Every row comes from one small tree of marks. Brackets hold a mark, then the marks that hang from it, in the order of their numbers. Every link used is in the known rows. Which tree was each row made from?
Known rows:
[j_757 [j_26 j_37 j_545] j_339]: [-51 -27 -48 -55   2   8  11  -2 -18   1  -3 -14  24 -22  24 -30  22 -22
   2 -81 -21 -45   7 -34   3]
[j_757 [j_557 j_320 [j_908 j_374 j_525]]]: [ 33  -8  -4 -66 -25 -25  -3  35 -24  54  20 -64 -18  31  49 -14   4  31
  -2   5  -8  26 -25  40  17]
[j_26 j_37 j_545 j_757]: [  2 -27   1  37  -7  20 -19  62 -12 -20 -11 -28  30 -66  16  12  20 -17
  25 -16  40  -3  24 -95  15]
[j_557 j_320 [j_908 j_374 j_525]]: [ 27 -14 -15 -62  -6 -30 -15  76 -12  45  18 -52 -12  15  33   5 -22  46
  35  45  -8  32 -36 -58  41]
[j_908 j_525 j_557]: [ 13 -19  -2 -17 -37   3 -31  22   3  -8  -8 -37   2   7  -5  22  25  -5
  24 -20   4 -31 -19  -2   4]
[j_26 j_37]: [ 41 -26  10   2  -7  -7 -24   1  -5   6 -10 -10  13 -27   2 -19  14  -2
  15 -27 -17 -20  12 -21  12]
[j_525 j_908]: [  4 -18  40  30 -22  27 -36 -34 -10  13 -33  -6  28 -15  18 -18  20  15
  74  16  -3 -37  -8  72  55]
[j_545 [j_26 [j_757 [j_557 j_908]]]]: [ 26 -22  50  53 -16  -8 -34 -14 -16  40 -16 -28  15  -2  28   5  37  12
   7  63 -24 -80  -3  46  18]
[j_26 j_545 [j_757 j_339 [j_557 j_320]]]: [ -4 -26  -2   1  -7  -7   8  25 -42  16   4 -57  19 -33  53  18  22  -6
  31 -28  58 -30   1  32  20]
[j_374 [j_908 j_525 j_557]]: [ 12 -24  29   7 -18   0 -13  14  -8   1 -20  34  19  -7  24  -2  30   2
  39   4 -13   2  -9  65  28]
[j_26 j_545 [j_757 j_339]]: [-32 -31  -3  29   2   0   0  22 -33  -8 -13 -28  32 -50  31  27  16 -11
  68 -22  40 -59   6  -9  29]
[j_908 j_374 j_525 [j_557 j_320]]: [ 14 -27 -21 -70 -29 -29  -9  67   0  11   8 -26 -11  19  16  22 -19  26
  22 -15  24  58 -26 -67   4]
[j_374 [j_908 [j_557 j_320]]]: [ 43 -30  65  -8  -3 -11   6  12 -21  17 -12  21  31 -19  35  -9  29  15
  21  47  17 -13  -8  83  37]
[j_374 [j_908 j_525 [j_557 j_320]]]: [ 29 -25  34  -6 -15  -4 -11  27  -9  11 -11  22  16  -9  30  -1  22   9
  31  20   2  13 -14  55  31]
[j_26 j_757]: [ 30 -34  47  56 -13  -1 -17  33 -18   9 -27 -64  15 -30  13   5   9  10
  74  32  16 -89   3  17  35]
[j_37 [j_26 j_545 j_757]]: [-25 -17  14  67  -9  22  -6  21  -8   4 -33 -14  26  -8  49  18  22  14
  48  34 -11 -67   1 -64  43]
[j_545 [j_26 j_37 [j_757 j_339 j_557]]]: [ 43 -34  24  41 -10 -22 -35 -37 -10  36 -14  -1  17 -14  26   9  49  -6
  -8  -2 -12 -47  12  27   6]
[j_908 j_374 j_525]: [-35 -23 -40 -19 -20 -22 -18  34  -5   7 -13  11 -20  15  17  -7 -44  22
  75 -49 -47  33 -15 -51  10]
[j_26 j_37 j_545 [j_757 [j_557 j_320]]]: [ 28 -21   4   7 -17  14 -11  66 -21   5   6 -57  19 -50  39   3  25 -12
 -12 -21  60  27  19 -52   3]
[j_374 [j_908 j_557]]: [ 25 -30  61   4  -6  -7   5   0 -19   8 -21  33  35 -17  28  -9  37   7
  29  32   3 -21  -2  90  34]
[j_26 j_545 [j_757 j_557]]: [-24 -17  15  32 -20  19  -1  40 -34  -1  -8 -55  19 -35  41   3  15  -7
  33  -3  34 -38   8  15  13]
[j_26 [j_757 j_339]]: [ 31 -43  26  36  -4 -22  -8   3 -25  16 -23 -51  19 -27  21  20  24   2
  81  -8  23 -91   2  40  40]
[j_339 [j_757 [j_26 j_37 j_545] j_557]]: [-61 -14   5 -42 -13  33  18   2 -37  25  12  16   6  19  29 -38  16 -20
 -42 -79 -30 -61  11  30  11]
[j_37 [j_26 j_757]]: [ 17 -26  37  70 -13   6 -10   5  -2  21 -40 -30  17   8  41  14  26  24
  56  44 -22 -92  -1 -30  51]
[j_339 j_757]: [ -29  -26   36    2    2    5    3  -24  -37   24   -3   37   10    8
   10   -7    0   -2   28  -39  -31 -104    0   57   43]
[j_545 [j_26 j_37 [j_757 j_339]]]: [ 38 -38  25  54  -1 -21 -41 -28  -5  26 -21   8  23 -26  14  15  40  -4
  13  11 -13 -61  12  -8  15]
[j_525 [j_908 j_374 [j_557 j_320]]]: [ 21 -26  37 -33 -24   4 -14   5  -8  20 -16 -12  29  -3  28   4  15  31
  44  30  46  32 -16  21  45]
[j_374 [j_908 j_525]]: [ -3 -22  20  30  -9   1 -19   4 -13   8 -25  48  10 -12  31 -23   5   6
  68  -3 -47  -6  -6  68  37]
[j_545 [j_26 j_37 j_757]]: [ 39 -31  40  68  -7  -6 -47  -8  -1  20 -22   1  20 -28   9   5  30   2
   7  40 -20 -57  13 -25  12]

Which tree is each row?
[-20 -19   0  40 -12   5   7  -8 -18  18 -24 -17  22   6  65  22  41   7
  32 -11  -4 -59   1 -14  38] | [j_37 [j_26 j_545 [j_757 j_339 j_557]]]
[-50 -15 -19 -28 -11  38  -3  39  -9  -9  -8 -29  18 -24  14 -48   2 -11
  -9 -23 -31 -39   9 -68  -3] | [j_757 [j_26 j_37 j_545]]
[-68 -20   6 -25   0  34  11  14 -30  11   4  31  15   0  13 -30   2 -17
 -12 -59 -34 -80  10 -19  25] | [j_339 [j_757 [j_26 j_37 j_545]]]
[  2 -26  33 -19 -28   9 -14  -9  -6  11 -25   4  32  -1  21   3  22  22
  52  16  30  23 -11  31  43] | [j_525 [j_908 j_374 j_557]]
[ 36 -28  23  36 -13 -13   1 -12 -13  42 -25 -44  11  21  61  17  41  22
  36  12  -3 -75  -5  14  47] | [j_37 [j_26 [j_757 j_339 [j_557 j_320]]]]
[ -48  -18   27  -35  -15   22   21  -13  -40   39    5   -3   -1   36
   26  -42   11   -7  -18  -57  -42 -104    1   86   22] | [j_339 [j_757 j_26 j_557]]
[ 38 -19  13 -65   5 -37   3  63 -23  51  18 -53   4   5  37  -2 -16  50
  25  72   5   9 -29 -34  47] | [j_557 j_320 [j_908 j_374]]
[ 33 -34  21 -71 -11 -39  17  46 -16  20   8 -27  11   5  23  13  -9  33
   9  24  44  26 -17 -31  11] | [j_908 j_374 [j_557 j_320]]
[ 10 -29 -20   1 -11  -3  -1  21 -26   1   1 -32  25 -46  39  17  47 -28
   3 -76  50  11  23 -21   6] | [j_26 j_37 j_545 [j_757 j_339 j_557]]
[ 10 -21  -1  19 -20  18 -10  52 -19  -5  -3 -44  21 -48  32   3  32 -21
  -5 -36  44  14  25 -45   1] | [j_26 j_37 j_545 [j_757 j_557]]
[-17 -26 -15 -68 -20 -11  23 -38 -33  42  -2 -60   0  28  44 -48  34  -9
  -5 -76 -32 -79  -6 111  -1] | [j_757 j_26 j_339 j_557]
[ 39 -19  38  39 -19  -1  -5  19  -8  43 -23 -60  10  24  59  13  39  30
  25  56  -7 -70  -8 -10  51] | [j_37 [j_26 [j_757 [j_557 j_320 j_908]]]]
[-71 -25 -36 -48   3   8  18 -10 -28   4  -7 -23  22 -12  28 -29  10 -12
  27 -59 -27 -81  -5   8  10] | [j_757 [j_26 j_545] j_339]
[  8 -27 -12 -84 -15 -17  23 -19 -36  54  11 -79  -5  27  52 -47  22   4
 -16 -55 -11 -64 -14  98   3] | [j_757 j_26 j_339 [j_557 j_320]]
[ -86  -17   13  -20    0   34   16    8  -37   14    1   25   14    7
   17  -29   -6  -11    4  -43  -39 -104    2   12   30] | [j_339 [j_757 [j_26 j_545]]]
[  3 -35 -21  17   2   0  -9  34 -19 -13  -7 -17  34 -65  23  26  34 -24
  33 -55  48  -5  22 -71  19] | [j_26 j_37 j_545 [j_757 j_339]]
[ 72 -33  30  25 -26  -4 -19  33 -11  18 -12 -69   8 -26  22  -4  39  -7
   9 -21  28 -18  21   4  11] | [j_26 j_37 [j_757 j_557]]
[ 57 -28  41  48 -14 -11 -41  -7  -8  38 -11 -21  12 -15  24  -1  34   4
 -17  35  -5 -37  10   1   5] | [j_545 [j_26 j_37 [j_757 [j_557 j_320]]]]
[-32 -20  19 -40 -16  21  15  -7 -33  37   8   3   0  29  22 -43  20 -14
 -37 -72 -38 -78   9  55  16] | [j_339 [j_757 [j_26 j_37] j_557]]
[ 39 -22  54  -7 -28  23 -30 -13  -8  16 -18 -33  34 -12  19   4  37  18
  37  40  46 -20 -16  58  49] | [j_525 [j_908 [j_557 j_320]]]
[ -38  -20  -48  -81  -16    4   23  -19  -28   22    9  -36   11    2
   46  -43   42  -27  -39 -109  -15  -20    8   35  -16] | [j_757 [j_26 j_37 j_545] j_339 j_557]
[ 44 -29  40  55 -17  -7 -41 -16  -6  30 -17 -10  14 -15  20  -1  39   0
 -12  26 -15 -45  13   9   3] | [j_545 [j_26 j_37 [j_757 j_557]]]
[ 89 -42  13  -6 -13 -29 -10  17 -19  34   0 -68   9 -25  33  10  46  -6
   8 -46  51 -12  14  18  18] | [j_26 j_37 [j_757 j_339 [j_557 j_320]]]
[-60  -4  -9 -46 -29  35  17  17 -29  15   0 -60   4   9  42 -63   9  -5
 -25 -29 -31 -51  -1  44 -15] | [j_757 [j_26 j_545] j_557]
[ -7 -14  16  46 -16  17   1  22 -14  20 -21 -34  18   4  65  11  25  19
  22  30   3 -48  -2 -36  37] | [j_37 [j_26 j_545 [j_757 [j_557 j_320]]]]
[-10 -13 -22 -39 -13 -21 -15  49  -8  26  -1 -25  -5  16  21   5  -6  28
  50  14 -41  10 -25 -42  36] | [j_557 [j_908 j_374 j_525]]
[ 35 -32  39  41  -8 -25 -29 -34 -22  45 -12 -21  13  -5  35   9  31  10
  13  30  -6 -77  -3  62  16] | [j_545 [j_26 [j_757 j_339 [j_557 j_320]]]]
[ -9 -36 -26 -53  -2  -7   5 -16 -12  17  -9 -30  14  -6  15 -34  28 -13
  11 -69 -31 -71   4   0  10] | [j_757 [j_26 j_37] j_339]
[-72  -7  12 -54 -11  30  24  11 -44  36  16  -4   7  30  36 -29  20  -9
 -33 -41 -35 -83  -3  51  27] | [j_339 [j_757 [j_26 j_545] [j_557 j_908]]]
[-52 -10 -38 -95 -14   3  29  -5 -37  37  14 -63  13  20  56 -31  48 -11
 -28 -54 -22 -51 -13  65   7] | [j_757 [j_26 j_545] j_339 [j_557 j_908]]
[ 39 -20   4 -36 -33  -2 -30  41   0   5   5 -55  -2   6   4  24  13   6
  13   1  26 -15 -27 -16   8] | [j_908 j_525 [j_557 j_320]]
[ 56 -38  30   6 -13 -29   1   5 -34  39  -6 -81   7 -12  42  10  29   6
  45 -12  42 -64  -2  79  30] | [j_26 [j_757 j_339 [j_557 j_320]]]
[-40 -25  20 -24  -3  24   7   4 -26  23   0  20   9  12   7 -33   6 -10
  -7 -52 -43 -96   9   5  30] | [j_339 [j_757 [j_26 j_37]]]
[ 89 -34  33  15 -23  -8 -18  46 -13  27  -3 -79   5 -26  27  -4  31   1
   1  -6  45  -8  16  -6  13] | [j_26 j_37 [j_757 [j_557 j_320]]]
